What can hang from each mark:
zuvagen: memu norun
vapi: memu
vekul: fadu
fevo: fadu
norun: zuvagen
fadu: fevo memu vekul
memu: fadu molos vapi zuvagen
nane: fevo
molos: fevo memu

Each row was made from one small tree. The marks that hang from a mark follow it in brackets, in alphabetical order. Every link used is in the known rows. Write each row's tree.
Known rows:
molos[fevo[fadu]]: [31 124 90 5 406 201 -108 -133 -201 -74 -294 200 13 63 -136 -103 114 -26 126 -396 44 251 -112 -92 -121]
nane[fevo[fadu[vekul]]]: [34 65 -20 -267 68 223 169 426 -21 -59 -155 484 62 -123 76 176 20 10 -263 -493 104 205 -175 -232 -73]
memu[fadu molos]: [10 -84 44 -287 -224 43 239 -192 -257 -32 16 -244 99 415 -129 104 -119 -149 -191 78 20 72 49 64 133]
norun[zuvagen[memu[vapi]]]: [-74 122 -48 143 137 -98 -112 36 335 -35 81 -27 -34 -108 195 -27 204 118 -77 9 23 -253 80 -102 38]
fevo[fadu[memu]]: [128 13 149 220 232 107 -24 226 228 39 -198 75 -82 85 -107 -71 -5 -16 74 -49 -55 226 -298 73 11]
memu[fadu[fevo vekul]]: [-14 -38 191 -580 35 -22 246 85 -325 218 216 -91 28 -49 -49 -20 185 -109 -553 -9 180 156 -110 -57 38]
memu[fadu vapi zuvagen[norun]]: [-58 9 51 -142 -184 -403 -5 -60 -115 -23 200 -102 -105 -9 7 -81 12 120 78 339 -140 -255 323 294 262]
norun[zuvagen]: [-77 98 79 -153 140 35 -158 127 249 -117 3 -139 37 -64 207 113 296 99 -242 33 37 112 -122 -150 173]
zuvagen[memu[molos[fevo[fadu]] vapi]]: [29 42 -192 396 78 2 153 -340 8 60 -126 240 -29 106 -142 -149 -186 -22 369 -288 13 -378 206 34 -263]
zuvagen[memu[fadu] norun]: [-3 -29 -171 -47 56 -227 -2 -282 -267 269 71 376 -26 116 79 -128 -25 93 -41 -40 -29 -366 64 77 54]
vekul[fadu[fevo memu]]: [56 23 122 87 103 51 -165 165 426 154 15 -65 37 -7 22 7 274 30 -86 353 63 107 -174 -214 12]
zuvagen[memu[fadu vapi] norun]: [-16 -7 -220 269 -17 -360 64 -323 -105 275 92 389 -68 9 21 -104 -107 125 165 16 -14 -509 272 140 -42]
molos[fevo memu]: [-99 74 -17 -103 336 250 -366 -62 -348 -357 -126 142 129 -221 97 -11 -83 -84 -119 -410 49 357 -91 -130 -149]
norun[zuvagen[memu[molos vapi]]]: [-76 81 -90 151 11 -27 -25 -67 316 -30 52 -36 -3 61 110 27 115 90 36 72 11 -266 62 -90 34]
zuvagen[memu[fadu molos vapi] norun]: [-20 -67 -282 279 -191 -250 193 -482 -152 293 50 392 -18 256 -99 -23 -233 87 333 101 -22 -528 244 156 -37]
molos[memu]: [-65 5 -15 -178 140 107 -162 286 -57 -290 -22 38 102 -350 187 44 -180 -68 -309 -180 45 273 -142 20 -45]
memu[fadu[fevo] molos zuvagen]: [-41 -47 243 -814 -202 3 95 -93 -420 1 285 -309 43 441 -185 -122 -15 -52 -299 183 -116 -80 -39 185 249]
fevo[fadu[memu[molos]]]: [127 -31 104 227 107 187 71 110 198 52 -233 77 -45 254 -188 -16 -92 -43 198 5 -68 215 -315 88 4]
nane[fevo[fadu[memu[vapi] vekul]]]: [60 36 -30 93 26 165 90 365 126 -38 -122 426 11 -97 53 202 -33 19 -98 -400 63 143 -120 -208 -110]
memu[fadu[vekul] vapi zuvagen]: [-40 -33 88 -312 -209 -275 241 186 -82 -56 224 -350 -126 -217 97 -105 145 -51 -120 344 -29 -81 268 179 237]
molos[fevo memu[vapi zuvagen]]: [-133 99 -6 -32 222 85 -396 -14 -238 -438 -17 29 30 -317 92 -110 -110 -12 86 -244 -57 144 107 18 -83]
vapi[memu[fadu molos]]: [44 -63 51 -243 -333 37 -14 25 -321 169 -25 -735 99 221 -254 -2 -190 -59 -151 18 25 224 -8 53 -179]
fadu[memu]: [94 -54 37 342 130 -2 -200 -68 178 -10 -35 -139 -23 -47 124 73 34 -5 -71 -105 -40 105 -118 -26 -14]
nane[fevo[fadu[memu]]]: [71 80 35 4 122 177 -99 321 73 -116 -129 376 45 59 39 170 -75 46 -209 -500 -8 128 -145 -182 -81]
molos[fevo]: [-5 90 6 -3 339 122 -182 -313 -270 -111 -193 63 65 -69 20 -16 147 -14 -13 -454 76 169 35 -154 -133]
fevo[fadu]: [80 64 132 -66 237 92 137 297 125 16 -229 159 -35 -15 -116 -99 4 -5 4 -139 19 205 -216 73 -6]
vekul[fadu]: [32 41 -17 -23 22 18 27 258 413 -24 -151 -98 63 -137 160 39 265 -7 -46 342 85 162 4 -201 115]
fevo[fadu[memu[molos vapi]]]: [115 -17 70 450 60 95 112 92 303 50 -215 85 -72 178 -229 -4 -147 -21 340 34 -53 109 -170 130 -57]

Write each row's tree:
[22 41 -78 184 52 -294 111 -114 -2 58 133 -38 -68 -59 39 -182 -78 -35 -126 -130 27 -431 343 91 -115]  zuvagen[memu[fadu vapi]]
[45 -52 74 -329 -209 -18 9 245 -299 229 13 -712 32 -124 -89 -45 23 -61 -326 17 101 324 -59 -23 -173]  vapi[memu[fadu[vekul]]]
[36 -113 -90 456 -198 -97 -118 -267 188 33 9 -35 -72 117 -7 90 -123 103 449 255 -187 -152 12 171 83]  fadu[memu[molos vapi zuvagen[norun]]]
[22 -20 -145 201 -124 -174 244 -269 -43 71 96 -18 -19 180 -75 -105 -207 -73 44 -55 11 -452 326 107 -110]  zuvagen[memu[fadu molos vapi]]
[74 -54 -41 271 -107 115 -45 87 488 19 -154 -167 49 122 86 120 170 -39 147 487 -1 164 -99 -191 126]  vekul[fadu[memu[molos]]]
[67 29 -7 -71 63 226 56 383 53 -36 -133 411 31 -48 87 193 8 5 -211 -419 47 209 -233 -235 -67]  nane[fevo[fadu[memu vekul]]]
[46 -6 38 320 -73 37 -31 19 506 177 3 -59 42 84 -109 77 130 23 183 447 64 -12 -40 -151 -54]  vekul[fadu[fevo memu[molos vapi]]]
[17 -13 17 -309 -155 -89 -270 174 -223 177 -30 -489 -4 -173 -29 -125 -30 165 5 9 -95 121 -95 102 -104]  vapi[memu[zuvagen[norun]]]
[63 -159 8 -72 -17 80 28 157 74 59 42 -175 -115 -290 285 5 256 -55 -71 189 -51 211 -284 -45 176]  fadu[memu[zuvagen] vekul]
[-61 5 50 -131 -254 -95 67 -364 -311 -200 98 -342 -20 358 -195 -67 -84 -63 248 171 -127 -167 373 186 155]  memu[fadu molos[fevo] vapi zuvagen]
[46 37 88 315 46 -34 -124 136 542 159 30 -58 9 -78 -24 26 209 49 57 381 79 8 -28 -163 -49]  vekul[fadu[fevo memu[vapi]]]
[72 46 7 15 31 228 -31 242 56 -108 -147 377 68 176 -18 210 -130 24 -126 -471 -13 111 -164 -175 -70]  nane[fevo[fadu[memu[molos]]]]
[50 -115 116 -67 141 129 68 15 -8 365 150 96 -27 -243 7 39 217 -33 -246 -60 155 181 -390 -145 -144]  fadu[fevo memu vekul]
[-98 28 -5 -112 19 -64 -183 340 60 -371 88 -76 9 -450 185 -49 -203 5 -93 -3 -69 63 65 162 25]  molos[memu[vapi zuvagen]]
[-75 -14 -169 144 -198 -48 3 -517 -163 -40 -87 195 -12 136 -137 32 -120 147 700 96 -132 -236 228 164 38]  memu[molos[fevo] vapi zuvagen[norun]]
[-86 107 -97 182 78 23 -89 -194 206 -51 12 19 6 109 78 9 142 84 111 -19 13 -243 84 -135 -2]  norun[zuvagen[memu[molos[fevo] vapi]]]
[-105 -16 -22 -394 65 30 -260 273 -156 -269 50 126 46 -316 241 -41 -135 50 -159 16 -107 168 -175 121 151]  molos[memu[zuvagen[norun]]]
[26 5 -190 80 123 91 58 -392 -188 36 -99 173 35 142 2 -124 -80 -49 95 -373 11 -276 69 -64 -174]  zuvagen[memu[molos[fevo]]]
[18 -90 124 3 29 -35 57 66 96 292 258 -13 -123 -341 7 -52 193 39 -31 124 43 -38 -194 1 -75]  fadu[fevo memu[vapi zuvagen] vekul]
[-10 -53 -28 184 -328 -149 330 -261 -38 -14 47 -236 49 277 -228 147 -237 -102 108 153 52 -138 346 156 -5]  memu[fadu molos vapi]
[-74 126 17 216 339 203 -234 78 -124 -318 -208 270 36 -187 -128 -86 -189 -65 210 -303 39 298 -35 1 -235]  molos[fevo[fadu] memu[vapi]]
[38 -93 67 260 67 3 124 -20 142 382 161 123 -66 -342 -57 69 140 -3 -35 -12 173 38 -180 -85 -247]  fadu[fevo memu[vapi] vekul]
[-10 -36 9 47 -148 -221 363 54 -6 66 95 -188 -47 -226 6 67 59 -106 -135 163 159 14 267 53 12]  memu[fadu[vekul] vapi]
[35 -102 -41 174 -29 104 -279 -405 -118 -8 -65 -3 -23 282 15 42 5 62 331 72 -198 29 -162 35 134]  fadu[memu[molos[fevo] zuvagen[norun]]]
[-112 -28 67 -555 -8 -27 -239 272 -304 -269 164 -35 40 -114 187 -67 -123 -16 -333 151 -122 179 -115 165 259]  molos[memu[fadu zuvagen[norun]]]
[-37 -46 59 -180 -391 -194 207 -127 -99 -145 175 -399 -36 270 -131 -26 -152 -47 123 339 -138 -226 333 281 228]  memu[fadu molos vapi zuvagen]
[-69 99 55 -187 137 -51 -135 64 119 -47 149 -141 -10 96 200 -64 271 46 -340 67 -2 -148 -27 -123 183]  norun[zuvagen[memu[fadu]]]
[-131 16 87 -595 170 199 -276 92 -582 -376 68 -106 48 -140 157 -140 73 -155 -288 -72 -35 373 -107 -54 132]  molos[fevo memu[fadu[vekul] zuvagen]]
[-27 -24 -375 473 -26 -109 70 -648 -145 263 -116 603 -1 120 -88 -22 -202 142 601 -152 -6 -493 205 46 -206]  zuvagen[memu[molos[fevo] vapi] norun]
[-16 -125 -90 68 -406 -56 533 -169 -72 95 36 -176 19 114 -156 182 -124 -162 109 261 134 -12 240 84 13]  memu[fadu[vekul] molos vapi]
[32 39 128 135 23 -64 -178 196 504 97 99 -141 -29 -76 25 -57 254 77 58 471 -16 -41 -23 -109 55]  vekul[fadu[fevo memu[vapi zuvagen]]]
[-45 -118 -2 -295 -468 -119 419 -33 -142 -34 153 -350 -62 117 -63 8 -41 -106 133 443 -52 -105 230 202 246]  memu[fadu[vekul] molos vapi zuvagen]
[66 88 10 167 84 109 -66 297 148 -114 -113 382 26 16 4 186 -105 60 -107 -484 1 51 -43 -151 -121]  nane[fevo[fadu[memu[vapi]]]]
